What can hang from each mark
vikaru: galeg gunod lonul nuku
galeg: vikaru
nuku: vikaru
forim: galeg gunod lonul
gunod: forim vikaru
lonul: forim

Known rows, with every way that one mark hangs from another
[forim [galeg [vikaru lonul nuku]] gunod]: [-3.61  4.67 -3.34  7.64  1.69  5.66  1.43  5.18  0.53  0.44 -4.19  3.07
 -1.24  0.56  2.65  1.90  2.47 -3.05]
[lonul [forim [galeg vikaru] gunod]]: [-2.66  0.16 -0.92  2.71  3.37  5.34  0.60  2.71  2.70 -1.27  2.48  3.37
  0.34  1.24  2.22 -4.14  2.92 -2.28]
[lonul [forim [galeg [vikaru nuku]] gunod]]: [-3.22 -0.18 -1.65  2.93  2.88  4.62  0.87  3.98  2.70 -1.27  0.73  3.18
 -0.72  1.20  2.45 -2.91  2.87 -2.96]
[vikaru galeg lonul]: [-0.57  5.38 -3.75 -0.84  4.66 -1.18  0.08  2.70 -1.19  1.14 -1.27 -1.28
 -3.41  1.28 -0.53  2.89  0.39 -4.39]
[galeg vikaru]: [-4.00  0.69  0.37  2.95  0.58  0.97 -0.45  0.60  0.48  0.99 -0.33  3.53
 -1.06  2.77  0.14  2.71  1.39 -1.63]
[vikaru galeg lonul nuku]: [-1.59  4.76 -4.85 -0.29  3.91 -2.55  0.67  5.10 -1.25  1.42 -4.48 -1.67
 -5.67  1.17 -0.02  5.23  0.44 -5.91]
[gunod forim [vikaru lonul nuku]]: [-2.42  2.69 -0.99  5.05  1.66 -2.38  2.28  0.65  0.18  1.85 -4.41  1.58
  2.53 -1.50 -0.23  0.45  2.70 -4.25]
[vikaru gunod [lonul forim] nuku]: [-1.79  3.79 -6.85  0.14  1.56 -4.03  0.07  7.30 -0.69  1.47 -4.45 -2.57
 -6.25  2.65 -0.67  3.38  0.61 -7.34]
[gunod [vikaru lonul]]: [-1.49  3.49 -0.44  3.41  1.24 -1.50 -0.32 -0.50  1.04  1.12 -2.52  1.32
 -0.58 -0.39 -0.76  0.86  1.86 -2.08]
[galeg [vikaru [lonul forim] nuku]]: [-4.91  2.95 -3.38  3.34  1.95 -1.33 -0.34  4.01  0.92  1.52 -2.31  2.00
 -4.63  3.76  0.95  3.64  1.28 -6.16]
[nuku [vikaru lonul]]: [ 0.52  0.84 -1.73  0.10  1.07 -0.35  0.67 -0.11 -1.69  0.32 -1.20  0.24
 -1.34 -2.73 -0.30  1.60  1.04 -2.00]
[vikaru galeg [gunod forim] lonul nuku]: [-2.29  5.38 -6.96  0.39  4.63 -3.64  2.36  7.22 -3.21  2.40 -5.90 -1.97
 -3.67  1.63 -1.47  5.61  1.78 -8.16]
[vikaru lonul]: [ 0.11  4.61 -3.01  1.86  0.95 -0.91 -0.36  1.41 -0.93  1.23 -1.69 -1.34
 -1.56  0.44  0.03  1.68 -0.71 -2.74]
[vikaru galeg gunod lonul]: [-1.14  6.33 -5.95 -1.02  4.63 -2.45  0.08  5.46 -2.60  1.85 -3.22 -2.24
 -5.45  2.56 -2.04  5.08  0.99 -5.95]
[gunod [forim lonul]]: [ 0.35  1.95 -1.56  2.18  0.47  0.17  2.84 -0.49 -0.84 -2.31  0.58  2.79
  5.22  0.08 -0.51 -2.17  1.59 -1.20]
[forim [galeg vikaru] lonul]: [-2.70  4.00 -1.16  5.59  1.25  2.46  1.02  2.85  1.67 -3.64 -2.60  6.80
  1.31  2.67  1.15  1.26  3.51 -2.17]
[galeg [vikaru gunod lonul nuku]]: [-5.25  4.67 -4.93  4.58  0.68 -2.06 -0.28  5.96 -1.31  2.74 -5.81  1.23
 -5.70  4.22 -0.51  7.69  1.48 -6.24]
[forim [gunod vikaru] lonul]: [-0.52  3.83 -3.05  4.22 -0.07  3.42  2.00 -0.67  1.10 -3.84  0.06  4.89
  1.55 -0.30 -1.07 -1.45  3.00  1.08]
[galeg [vikaru gunod [lonul forim] nuku]]: [-5.46  3.70 -5.19  3.11  1.96 -2.34 -0.41  6.35 -0.19  2.15 -3.78  1.25
 -6.08  4.85 -0.28  5.33  1.77 -7.42]
[vikaru gunod]: [-0.58  0.93 -2.31 -0.28 -0.04 -1.29  0.05  2.87 -1.15  0.70 -1.93 -0.97
 -1.90  1.34 -1.57  2.25  0.71 -1.54]
[gunod [forim galeg lonul] [vikaru nuku]]: [-2.14  1.82  0.21  6.12  1.58 -0.37  3.63  1.40  1.90 -2.63 -4.89  5.93
  5.57 -1.58  0.61 -1.65  5.32 -2.78]
[forim lonul]: [ 0.46  2.97 -2.61  0.98 -0.51 -0.39  0.92  0.41  0.12 -3.65 -0.38  2.79
  0.42  1.42 -0.77  0.42  0.91 -0.30]

Rows
[-0.01  3.97 -4.55  1.12  2.30  1.65  0.23  2.13  0.36  0.17  1.60 -1.21
 -1.79  0.70  0.46 -2.20 -0.08 -3.35]
[vikaru [lonul [forim gunod]]]
[-1.89 -0.74 -1.86 -0.97  3.79  1.83  0.91  1.71  2.44 -1.04  2.05  1.55
 -1.85 -0.05  0.09 -3.22  2.78 -2.28]
[lonul [forim [gunod [vikaru galeg nuku]]]]
[-2.61  1.90 -1.30  2.37  3.65 -2.03  3.52  0.85  0.66 -2.05 -2.98  4.99
  2.77 -0.21 -1.44  0.31  4.92 -3.83]
[gunod [forim lonul] [vikaru galeg nuku]]
[-0.56  2.26 -4.22 -2.24  4.08 -1.55  1.02  3.17 -3.07  0.70 -2.51 -0.40
 -4.42 -1.20 -1.97  4.33  2.51 -4.60]
[nuku [vikaru galeg gunod lonul]]
[-2.01  2.68 -5.56 -0.83  3.46 -2.97  3.13  6.16 -2.26 -1.00 -4.44  1.08
 -1.71  2.00 -2.02  4.15  3.11 -5.82]
[vikaru galeg [gunod [forim lonul]] nuku]
[-3.71  3.64 -1.34  6.05  1.86  1.07  0.23  4.81  1.01  0.99 -5.38  2.87
 -1.51  1.50  2.34  3.55  2.26 -4.41]
[forim [galeg [vikaru lonul nuku]]]
[-0.30  2.48 -3.64  1.51  0.34 -1.14  2.36  2.40 -1.93 -1.10 -1.64  1.47
  2.20  1.37 -2.00  0.60  1.89 -2.66]
[vikaru [gunod [forim lonul]]]
[-1.66 -1.13 -1.50  0.38  1.83  1.84  0.84  1.03  2.66 -0.94  1.77  1.50
 -0.95 -0.45  0.39 -3.91  2.34 -1.55]
[lonul [forim [gunod [vikaru nuku]]]]
[-1.25  2.89 -4.57  0.40  1.58 -2.65  0.08  4.37  0.72  0.71 -2.46 -1.76
 -4.40  1.29  0.88  1.03 -0.06 -5.70]
[vikaru [lonul forim] nuku]
[-2.89 -0.01  0.34  0.06  3.02 -2.20  0.62  1.25  1.49  0.34 -3.38  2.01
 -2.35 -0.35 -0.71  2.50  3.26 -2.41]
[gunod [vikaru galeg nuku]]
[-2.22  5.80 -7.24 -0.60  3.93 -3.91  0.71  8.01 -2.49  2.02 -6.47 -2.58
 -7.57  2.54 -1.49  7.47  1.25 -7.39]
[vikaru galeg gunod lonul nuku]
[-4.52  4.25 -4.16  2.75  2.52 -1.15 -0.74  4.35 -0.13  1.91 -1.22  1.66
 -4.40  4.82 -0.75  3.49  1.69 -6.26]
[galeg [vikaru gunod [lonul forim]]]
[ 0.28  2.32 -0.73  4.00  1.56  1.71  3.25  1.08  0.04 -3.06 -1.22  3.92
  6.60 -0.59  0.81 -3.09  2.80 -1.73]
[gunod [forim galeg lonul]]
[-2.18  0.90 -1.67  1.76  2.26  2.67  1.61  1.41  0.86 -0.07 -1.33  1.88
 -1.38 -1.29 -0.32  0.44  2.90 -0.65]
[forim [gunod [vikaru galeg nuku]]]
[ 0.00  1.48 -2.30 -2.08  4.09 -0.57  0.93  0.86 -2.07  0.09 -0.95  0.33
 -2.89 -2.14 -0.80  2.45  1.85 -3.32]
[nuku [vikaru galeg lonul]]
[-2.49  2.38 -1.21  3.29  2.64 -2.00  0.29  2.89  2.92  0.30 -3.98  1.54
 -1.79 -0.27  0.95 -0.30  3.25 -4.66]
[gunod [vikaru [lonul [forim galeg]] nuku]]
[-2.11  3.87 -0.53  2.57  5.40 -1.41  2.08 -0.34 -0.21  1.50 -1.37  1.98
  2.83 -0.97 -1.15 -0.54  3.55 -4.34]
[gunod forim [vikaru galeg lonul]]
[-0.98  4.30 -1.26  6.60  2.19  5.22  1.37  1.69  1.55 -0.26 -2.73  2.55
  1.76 -2.34  1.57 -2.18  3.14 -0.81]
[forim galeg [gunod [vikaru lonul]]]
[-0.78  1.27 -4.44 -3.80  5.43 -1.71  0.81  3.66 -1.81  0.13 -0.44 -0.26
 -4.75 -0.53 -1.74  2.01  2.84 -5.79]
[nuku [vikaru galeg gunod [lonul forim]]]
[-5.34  0.97 -2.51  3.20  0.06 -1.20 -0.03  4.75 -0.48  1.82 -4.37  2.49
 -4.39  3.80 -0.53  6.38  1.94 -4.10]
[galeg [vikaru gunod nuku]]
[-2.78  3.69 -2.04  1.60  3.75 -2.92  0.40  2.54  0.88  1.28 -4.70  0.98
 -3.72  0.02 -0.71  3.75  2.81 -4.62]
[gunod [vikaru galeg lonul nuku]]
[-1.65  5.06 -5.58  4.49  1.72 -2.07  2.39  7.23 -2.25  2.06 -7.63 -1.30
 -0.89  0.39  0.19  3.62  1.85 -6.88]
[vikaru [gunod [forim galeg]] lonul nuku]
[-2.37  4.58 -7.61 -2.40  5.49 -4.12  0.47  8.51 -1.07  1.34 -3.95 -2.45
 -8.08  3.29 -1.33  4.61  1.57 -8.93]
[vikaru galeg gunod [lonul forim] nuku]
[-3.04  2.72 -2.28  0.14  4.95 -3.17  0.24  2.88  2.00  0.74 -2.59  1.03
 -4.12  0.68 -0.42  1.45  3.25 -5.62]
[gunod [vikaru galeg [lonul forim] nuku]]
